Every row comes from one small tree of marks. Brackets hold a mark, then the marks that hang from it, in the order of their numbers. Every link used is in the known rows. Which tree was each row made from?
Known rows
{q99 {q347 q225 q820} q817}: [ 0.49 -0.91 -3.22  3.62 -3.86  5.04 -1.13  1.63 -0.44 -1.27 -0.42  2.78
  0.57  0.75 -0.60  4.86  0.17  1.22  1.15]
{q347 q225}: [ 1.41 -1.35  0.56  0.74 -1.73  1.73  0.84  2.32  0.50  1.93  0.92  1.73
  0.86  1.25  0.87  1.14  0.10  1.39 -0.63]
{q820 q347 q817}: [-0.05 -0.64  4.20  2.45 -0.01 -0.08 -0.41 -1.54 -1.19 -2.10 -0.79  1.60
 -0.15  1.78 -1.97  1.30 -0.92 -0.39 -1.59]
{q936 {q817 q225}}: [ 0.99 -2.09 -1.20  3.14 -0.55  1.82  0.81 -0.67 -0.08  0.69 -1.12 -0.48
  0.17  0.04 -0.74  2.31  0.45 -0.60  0.55]
{q99 {q347 q225 q817}}: [ 0.93 -1.74  0.33  1.30 -4.99  1.78  1.12  3.68  1.55  1.78  2.56  3.10
 -1.57 -0.81  0.78  4.15  0.17  2.29  1.12]
{q347 q438 q936}: [ 1.66  1.99 -1.92 -2.28 -2.16  1.06  0.16  0.75  2.18 -1.15  0.61  2.18
  1.64 -1.57  1.95  0.49  1.77 -1.06 -0.11]
{q99 {q347 q225 q817 q820 q936} q438}: [ 2.83  0.77 -3.98  0.12 -5.92  6.92  0.14  5.55  3.89 -0.32  1.78  5.42
 -0.66 -0.89  2.02  4.32  2.89  0.30  1.96]
{q820 {q347 q936} {q817 q225}}: [ 1.34 -0.82  2.31  2.45 -2.56  0.79  0.41 -0.43 -0.90 -1.27 -2.11  2.76
  0.56  2.74 -1.44  0.76 -0.20 -1.10 -2.00]
{q347 q438 q817 q936}: [ 3.06  2.90 -1.20 -2.28 -3.46  1.49  1.10  1.42  3.48 -0.46  1.34  3.81
  1.12 -3.46  2.79  2.36  2.51  0.93  1.21]
{q99 {q347 q820}}: [ 0.41 -0.62 -2.42  0.84 -1.32  1.86 -1.12  0.68 -0.44 -2.17 -0.15  0.73
 -0.17 -2.01 -0.58  2.34  0.72 -2.13  0.41]
{q817 q225}: [ 0.22 -1.34 -0.22  1.25 -0.92 -0.57  0.15 -0.14 -0.67  0.29 -1.68 -1.22
  1.28  0.96 -0.44  0.55 -0.74 -0.53  0.22]
{q820 {q347 q438} q817}: [ 0.47  0.10  3.48  1.47 -0.28 -0.70 -0.89 -2.30  0.25 -3.31 -0.23  1.50
  2.10  0.09 -0.77  3.05 -0.36 -1.01 -1.07]
{q347 q225 q438 {q820 q817} q936}: [ 5.07 -0.05 -0.47  0.74 -3.04  6.98 -0.73  3.09  2.66 -1.68 -1.29  4.65
  4.83 -2.47  2.05  2.78  2.47  0.24 -0.68]
{q99 q347}: [-1.73 -1.21 -1.09  0.49 -2.00 -0.11 -0.59  0.62 -0.26 -0.57  1.27 -0.08
 -1.77 -0.19 -0.66  1.33 -0.59 -1.08  0.55]
{q347 {q820 q225}}: [ 1.32  2.05 -1.22 -1.23  0.22  0.84 -2.00  0.38 -0.92 -0.88 -2.98  2.69
  2.21 -1.41 -0.46  1.06  0.44 -1.20 -0.26]
{q99 q817}: [-1.26  0.98 -1.53  2.02 -0.74  1.50 -0.77 -1.11 -0.53 -1.11 -0.92  0.24
 -0.04  1.83 -0.73  1.54 -0.37  2.16  1.33]
{q820 {q347 q438} {q817 {q225 q936}}}: [-0.52 -2.47  2.22  0.62 -2.17 -2.26 -0.38 -3.92 -0.39 -5.23 -2.69 -1.39
  3.31  2.69 -2.10  4.57  0.02 -2.21  0.41]
{q817 {q225 q936}}: [-1.15 -2.69 -1.27 -0.82 -1.88 -1.58  0.46 -1.69 -0.65 -1.69 -2.46 -2.54
  1.36  2.71 -1.35  1.39  0.35 -1.43  1.38]
{q347 q817 {q820 {q225 q936}}}: [ 1.31  1.42 -1.21 -3.46 -2.23  0.36 -1.01 -0.47  0.43 -2.16 -3.33  2.66
  1.72 -1.40 -0.84  3.70  2.29 -0.09  2.21]
{q347 q225 q820 {q936 q817}}: [ 5.51 -0.21 -2.74  1.87 -2.62  7.78  1.66  3.16  1.62  1.20 -0.14  5.74
  1.01 -1.52  1.36  2.80  3.62 -0.17 -1.33]
{q99 {q347 q936}}: [-0.75 -0.02 -2.52 -0.61 -3.64  1.55  0.14  2.16  0.55 -0.35  1.57  2.33
 -2.10 -0.08  0.08  0.26  0.77 -1.28 -0.31]

Which tree is each row?
[ 1.52 -1.31  2.39 -0.83 -4.29 -1.50  2.91 -0.26  0.33 -0.41  0.93  3.88
 -0.50  2.80 -0.33  4.97  1.52  1.54  0.12]  {q820 {q347 {q225 q936} q817}}
[ 4.99  0.33  0.16  1.11 -2.40  3.94  0.91  2.84  1.46  1.04 -0.05  4.19
  1.72 -2.55  1.75  4.13  1.89  2.45  0.65]  {q347 q225 q817 q820}
[ 2.41  1.79 -0.44 -0.76 -1.55  4.86 -2.46  2.07  0.13 -1.67 -3.99  4.62
  2.46 -1.38 -0.59  0.02  1.25 -0.74 -0.71]  {q347 {q820 q225 q817} q936}
[-3.18 -1.46 -2.69 -1.16 -2.33  3.54 -4.79  0.24  0.94 -5.81 -3.30 -0.76
  1.17  2.09 -2.97  3.37  0.86 -2.82  3.05]  {q99 {q347 {q820 {q225 q936} q817}} q438}
[ 1.88 -1.02  0.03 -2.34 -4.47  0.47  1.46  0.60  3.13 -0.98  0.92  1.80
  2.47 -0.55  1.91  5.48  2.45  1.85  2.30]  {q347 {q225 q936} q438 q817}
[-0.99 -2.34 -2.08 -1.16 -5.54 -2.21  0.13 -0.98  1.80 -3.29 -0.11 -1.33
  1.00 -0.92 -0.26  6.12  1.03 -0.92  3.63]  {q99 {q347 q438 {q817 {q225 q936}}}}
[ 0.96 -3.61 -0.97  0.61 -4.15  4.31 -1.71  0.77  1.55 -4.84 -0.92  0.41
  3.46 -0.89 -0.60  6.20  1.70 -1.20  1.45]  {q99 {q347 {q225 q936} q438 {q820 q817}}}
[-4.45 -1.10 -4.68  3.60 -3.31  2.21 -2.35 -0.01  0.47 -2.43 -0.65 -2.26
 -0.90  4.38 -1.74  3.45 -1.40 -0.12  3.93]  {q99 q347 q438 {q817 q225}}
[ 2.00  0.47  0.07  0.21 -2.48 -0.82  0.49 -0.24  1.82 -0.47 -0.62  0.26
  2.79 -2.58  1.51  3.97  0.41  0.70  2.18]  {q347 q438 {q817 q225}}
[ 1.86 -0.03  1.88  1.30 -2.99  0.28  0.04 -0.96  0.36 -2.78 -1.79  2.54
  2.89  1.02 -0.35  2.61  0.16 -1.72 -1.35]  {q820 {q347 q438 q936} {q817 q225}}
[-2.26 -1.57  1.44 -1.76 -1.26  0.29 -2.50 -0.97 -0.44 -2.66 -3.61 -0.25
  1.52  2.17 -2.72  0.80 -0.01  0.05  0.97]  {q820 {q225 q936} q817}
[-0.75  1.09  1.86 -3.25 -3.04 -4.09  0.42 -1.98 -0.58 -1.72 -1.43  3.82
 -0.68  2.29 -1.78  3.79  0.96 -0.11  0.64]  {q820 {q225 q936} {q347 q817}}
[ 4.15  0.17 -1.37  0.04 -1.50  3.29 -0.21  1.47  1.52 -0.97 -0.16  2.40
  4.48 -2.54  2.36  3.92  1.62 -0.48 -0.07]  {q347 q225 q438 q820}
[ 0.29 -2.04  3.77  3.62 -0.73 -0.69 -0.18 -1.88 -1.69 -1.75 -2.43  0.49
  1.19  2.52 -2.31  2.01 -1.44 -0.81 -1.22]  {q820 q347 {q817 q225}}
[ 3.00  3.27  0.83 -1.72 -3.71 -0.95  1.92 -0.30  2.06 -1.33  1.61  5.88
  0.32 -1.51  1.86  3.50  2.13 -0.46 -0.41]  {q820 {q347 q438 q817 q936}}
[ 1.79  2.56 -1.93 -2.33 -0.26  0.31 -2.44 -0.26  0.44 -2.60 -2.49  2.50
  4.26 -2.85  0.82  2.77  0.98 -2.17  0.35]  {q347 q438 {q820 q225}}
[-1.06 -4.80 -2.45  1.15 -4.33  2.87  1.21  0.92  0.89 -0.33  1.52  0.71
 -1.90  1.96 -1.51  4.87  1.75 -0.45  1.01]  {q99 {q347 {q225 {q936 q817}}}}
[ 0.06  0.51 -2.07 -3.41 -1.02  0.08 -1.85 -1.08 -0.77 -2.93 -3.86  1.01
  2.31  0.51 -1.41  1.74  1.56 -2.15  0.92]  {q347 {q820 {q225 q936}}}
[ 3.79 -0.18 -2.40  0.39 -3.60  5.22  1.77  2.68  3.29  1.20  1.76  4.82
  1.46 -1.24  2.55  3.50  2.96  0.20 -0.42]  {q347 q225 q438 {q936 q817}}
[-3.75 -1.20 -4.36  0.92 -2.31  1.34 -1.44 -2.27  0.53 -3.73 -2.91 -3.75
  0.90  6.45 -2.03  2.92  0.27  0.10  4.51]  {q99 q438 {q817 {q225 q936}}}
[ 2.70  0.21  0.83 -0.02 -3.64  0.96  2.45  2.16  0.06  1.31  1.37  6.22
 -0.41  2.78  0.76  1.13  1.12 -0.26 -2.97]  {q820 {q347 q225 q936}}
[ 1.04 -0.76 -6.42  2.81 -3.55  7.00 -0.56  2.07  2.07 -2.03 -0.78  1.48
 -0.56 -0.08 -0.37  3.55  2.54 -3.70  1.90]  {q99 {q347 q820 {q936 {q817 q225}}} q438}
[ 0.91 -2.15 -1.10  3.10 -2.29  2.88 -2.73 -0.16  0.52 -4.31 -2.40 -1.01
  3.96 -2.72 -0.86  4.77 -0.15 -2.44  1.45]  {q99 {q347 q438 {q820 {q817 q225}}}}
[ 4.09 -0.30 -1.28 -1.93 -3.96  2.51  0.86  0.82  2.79 -2.40 -0.54  2.54
  3.80 -2.46  1.90  6.65  3.41  0.65  2.36]  {q347 {q225 q936} q438 q817 q820}
